Known rows, with every way that one mark hangs from another:
tifisu(rorosa): [-1.36  0.96 -0.98  1.98  1.28  0.01 -0.34 -0.38 -0.76  2.04  0.71  0.77
  0.92 -2.17 -0.78 -1.19 -1.29  3.23 -3.13 -2.09  0.36]
pupag(posovu(rusal)): [ 0.85  1.11 -0.77  2.05 -0.58  0.17 -0.54 -0.66  0.06  2.31  2.17  0.28
  0.24 -2.23 -1.55 -2.22 -0.55  4.74 -2.90 -0.42  1.37]
rari(posovu(pupag(rorosa) rusal)): [-1.23  3.44 -2.61  0.86 -1.74 -0.89 -0.88 -0.07 -0.25  1.47  2.04  0.53
  0.01 -4.32 -0.87 -1.27 -0.10  3.65 -2.92  0.00 -1.62]
ligas(posovu(pupag rari rusal)): [ 0.81 -2.53 -1.59  0.16 -2.09  0.44 -1.31  1.26 -0.29 -0.79  4.26  1.35
 -2.02 -1.60  0.38 -2.04  0.35  5.70 -3.46 -0.41  1.13]
ligas(posovu(rusal)): [ 0.23 -1.45 -0.70  0.84 -0.81 -0.33 -2.43  1.73  0.45 -0.13  1.88  0.86
 -3.53 -2.09 -0.48 -1.56  0.49  6.40 -2.47 -0.82  1.94]
rorosa(rari rusal tifisu): [ 6.97 -0.27 -0.51  0.92  2.14  3.53 -2.89  2.14 -0.69  2.21  4.63 -0.17
 -1.39 -1.21  0.77  5.19 -1.04  6.04 -3.11 -4.88 -2.12]
rari(posovu(pupag)): [-1.16  3.52 -1.72 -0.20 -0.76  0.33  0.37 -0.10 -0.19  1.37  1.84  1.70
 -0.62 -2.86 -0.81  0.33 -0.51  2.60 -2.35  0.86 -1.85]
rorosa(pupag rari rusal tifisu): [ 6.76 -0.20 -0.79  0.87  3.08  4.18 -3.70  3.06 -0.96  1.82  6.48 -1.16
 -2.39 -0.76  0.04  6.00 -0.96  7.89 -4.44 -6.91 -4.84]
posovu(pupag(rorosa(tifisu)) rari rusal): [ 1.74 -1.10 -2.69  1.85 -2.79  0.30 -0.39  0.72 -1.40  0.57  5.05 -0.03
  2.12 -2.76  0.53 -2.93 -0.34  2.78 -4.56 -2.42 -1.27]
ligas(posovu(pupag(rorosa(rusal)) rari)): [ 0.92 -2.17 -1.75  0.04 -0.31  1.72  1.00  1.21  0.27 -0.25  3.13  1.68
 -1.70 -1.61  0.32 -0.53 -0.94  4.55 -4.27  0.36  0.40]
refibun(rari(posovu)): [-1.29  1.34 -1.21 -0.07  0.09 -0.29 -0.49 -1.95  0.76  1.80 -0.09  0.76
 -2.40 -3.72 -1.72 -0.55 -0.92  0.31 -1.34 -1.16 -2.47]
rorosa(rari(posovu) tifisu): [ 4.97  3.01 -1.15 -0.27  0.58  2.17 -1.65  0.79 -0.79  3.19  3.72  0.27
 -3.17 -2.65 -0.05  3.93 -0.82  5.62 -2.49 -3.34 -2.69]
rusal(rorosa(pupag rari(posovu) tifisu)): [ 4.13  0.64 -2.01  0.57  0.53  2.73 -2.81 -0.12 -2.11  2.39  4.41 -0.54
 -1.69 -3.34 -2.14  2.70 -1.03  7.07 -3.91 -4.26 -3.47]
ligas(posovu(pupag rusal)): [-0.35 -1.25 -1.23  0.71 -2.05  0.43 -1.74  1.64  0.12 -0.83  3.06  1.35
 -2.54 -2.13 -0.72 -1.67  0.53  6.23 -3.06 -0.30  2.16]
refibun(rari): [-1.39 -0.57 -0.46  0.80  0.11  0.19  0.00 -1.68  0.65  1.06 -0.15  0.74
 -2.01 -2.94 -1.86 -1.32 -0.90 -0.09 -1.24 -1.97 -0.91]
pupag(posovu(rusal(rorosa(rari)))): [ 2.04  0.45 -1.32  1.99 -0.90  0.93 -1.20 -1.77 -0.82  2.74  2.92 -0.05
  0.39 -3.06 -2.20 -1.66 -0.72  6.15 -3.05 -1.05  1.43]
ligas(posovu(pupag rari)): [ 0.47 -2.08 -1.22 -0.43 -0.95  1.52  0.79  1.08 -0.01 -0.59  3.39  2.26
 -2.45 -1.02  0.26 -0.94 -0.38  4.47 -3.55  0.49  0.82]
rari(posovu(pupag(rorosa(tifisu)) rusal)): [-0.04  3.33 -2.61  0.92 -1.76 -0.37 -1.27  0.64 -0.25  1.61  2.66  0.26
  0.14 -4.10 -0.80 -0.68 -0.24  3.70 -3.33 -0.57 -2.09]
rorosa(pupag(posovu(rari)) rusal tifisu): [ 6.47 -1.04 -0.82  1.38  3.25  3.79 -2.45  3.27 -0.05  1.86  6.66 -0.99
  0.43  0.34 -0.14  3.12 -1.78  5.82 -6.17 -4.60 -4.82]
rusal(rorosa(pupag rari(posovu))): [ 1.56  0.79 -2.07  0.38  0.43  1.90 -1.80 -1.49 -2.08  2.09  3.16 -0.05
 -1.81 -3.71 -2.39  1.57 -0.82  6.86 -3.04 -3.03 -2.67]

Rows:
[ 0.01 -0.01 -1.22  2.15  3.09  1.09 -2.12  1.01 -0.68  1.61  2.70 -0.22
  1.14 -1.41 -0.57  0.74 -1.36  5.10 -4.44 -3.99 -2.37] => tifisu(rorosa(pupag rusal))
[ 0.35  0.41 -1.84  0.55 -0.47 -0.05 -3.05 -1.31  0.14  1.75  1.87 -0.64
 -1.87 -4.16 -2.18 -0.71 -0.59  2.32 -2.36 -3.26 -3.49] => refibun(rari(posovu(rusal(rorosa(pupag tifisu)))))
[ 4.14 -0.73 -1.31  1.24 -0.21  2.54 -1.89 -0.49 -2.01  2.25  3.00  0.28
 -0.71 -3.06 -1.70  1.65 -1.07  5.55 -2.93 -3.42 -0.48] => rusal(rorosa(rari tifisu))
[-0.23  2.86 -1.99  0.79  0.63  0.89 -0.40 -1.53 -1.36  2.88  2.40  0.83
 -0.12 -3.11 -0.53  0.93 -1.15  5.27 -3.03 -2.32 -0.77] => tifisu(rorosa(rari(posovu(pupag))))
[ 1.44  0.51 -1.50  1.59  3.06  1.88 -2.20  0.09 -1.36  2.27  3.59 -0.46
 -0.15 -1.89 -0.44  2.36 -1.33  6.97 -4.08 -5.13 -2.45] => tifisu(rorosa(pupag rari rusal))
[ 4.57 -0.09 -1.03  1.47  0.86  2.08 -2.14  2.29 -0.55  1.98  6.24 -1.09
 -0.60 -0.69 -0.98  0.26 -0.89  5.84 -5.52 -4.47 -3.54] => rorosa(pupag(posovu(rari rusal)) tifisu)
[ 3.90  0.39 -2.09  2.53 -0.26  0.92  0.65  0.01 -0.05  3.43  3.36 -0.90
  1.34 -3.11 -0.68 -2.47 -1.86  3.90 -5.37 -1.73 -0.63] => pupag(posovu(rari rusal) rorosa(tifisu))
[ 1.06 -2.64 -2.74  1.45 -3.46  0.33 -1.81 -0.96 -2.42 -0.16  5.19  0.67
  2.71 -2.60 -0.30 -3.33  0.19  3.78 -3.57 -1.82 -0.40] => posovu(pupag rari rusal(rorosa))
[-0.98  3.12 -2.11  0.41 -1.87 -0.72 -1.71  0.05 -0.43  1.08  2.60  0.87
 -0.24 -3.40 -0.68 -0.90  0.30  3.79 -2.27 -0.04 -1.54] => rari(posovu(pupag rusal))
[ 1.17 -0.97 -2.10  2.34 -3.40  0.89 -3.07  0.52 -1.87  0.11  4.53  0.19
  2.24 -3.15 -1.64 -1.82  0.28  4.66 -3.50 -2.50  0.51] => posovu(pupag rusal(rorosa(tifisu)))
[ 2.82 -2.71 -2.66  1.55 -3.34  0.90 -2.39  0.04 -2.48  0.08  6.13  0.31
  2.77 -2.29 -0.18 -2.56  0.04  3.88 -4.15 -2.66 -0.97] => posovu(pupag rari rusal(rorosa(tifisu)))
[-1.95  1.69 -1.86  0.15 -0.66  0.25  0.65 -2.24  0.71  1.58  0.34  0.74
 -1.44 -4.28 -2.02 -0.89 -1.24  0.14 -2.13 -0.79 -2.36] => refibun(rari(posovu(pupag(rorosa))))
[ 1.61  0.81 -1.86  0.55 -0.21  1.41 -1.30 -2.08 -1.86  2.31  1.80  0.73
 -1.17 -3.98 -1.85  1.09 -0.87  5.58 -2.00 -1.54 -0.72] => rusal(rorosa(rari(posovu)))
[ 4.06  2.06 -1.94  1.29  1.84  2.07 -0.54  1.09  0.01  3.14  2.04 -0.51
 -1.07 -3.77  0.06  3.15 -1.77  4.69 -3.93 -2.93 -2.72] => pupag(rorosa(rari(posovu) rusal tifisu))
[-1.76  1.47 -1.50 -0.17 -0.75  0.27  0.03 -2.02  0.53  1.30  0.83  1.00
 -1.58 -3.67 -1.83 -0.57 -0.95  0.24 -1.69 -0.77 -2.23] => refibun(rari(posovu(pupag)))
[ 2.27  1.60 -1.20  0.91  0.66  2.00 -1.17 -0.82 -1.15  2.60  4.83 -0.81
 -2.94 -2.41 -1.89  1.28 -0.41  8.38 -3.42 -4.15 -1.80] => rorosa(pupag(posovu(rusal)) rari)
[ 3.99 -0.68 -1.48  1.17  0.52  3.08 -2.47  0.07 -2.19  1.93  4.38 -0.42
 -1.33 -2.80 -2.21  2.26 -1.01  6.82 -3.90 -4.84 -2.37] => rusal(rorosa(pupag rari tifisu))
[ 4.40  0.25 -0.79  1.06  1.58  2.87 -0.66  2.10 -0.39  2.21  5.73 -0.42
 -0.82 -0.36 -1.04  1.14 -1.44  4.97 -5.47 -3.86 -3.75] => rorosa(pupag(posovu(rari)) tifisu)
[-0.53  1.36 -2.13  0.65 -1.37 -0.07 -1.25 -1.28  0.52  1.51  1.59 -0.06
 -1.05 -4.52 -1.79 -1.10 -0.79  1.08 -2.56 -2.00 -2.52] => refibun(rari(posovu(pupag(rorosa(tifisu)) rusal)))
[ 1.64 -2.26 -2.04  0.67 -1.91  0.81 -0.84  1.78 -0.14 -0.26  4.22  0.72
 -1.71 -2.28  0.26 -1.89 -0.19  5.61 -4.55 -0.99  0.65] => ligas(posovu(pupag(rorosa(tifisu)) rari rusal))
[ 2.19 -0.75 -2.26  1.98 -3.42  1.45 -3.13 -0.03 -2.28  0.56  5.17  0.09
  1.28 -3.46 -1.55 -0.73  0.30  6.00 -3.35 -3.28  0.44] => posovu(pupag rusal(rorosa(rari tifisu)))
[ 0.03  0.53 -2.12  0.52 -1.70  0.24 -2.33 -1.66 -0.06  1.32  2.14  0.01
 -0.82 -4.26 -2.07 -1.01 -0.61  1.50 -2.31 -2.12 -2.49] => refibun(rari(posovu(pupag rusal(rorosa(tifisu)))))
[ 0.26 -1.10 -1.55  2.31 -1.21 -0.51 -3.77  0.12 -1.51  0.65  2.69 -0.66
  0.04 -3.20 -1.91 -2.26  0.44  5.72 -2.73 -3.43 -0.55] => posovu(rusal(rorosa(pupag)))
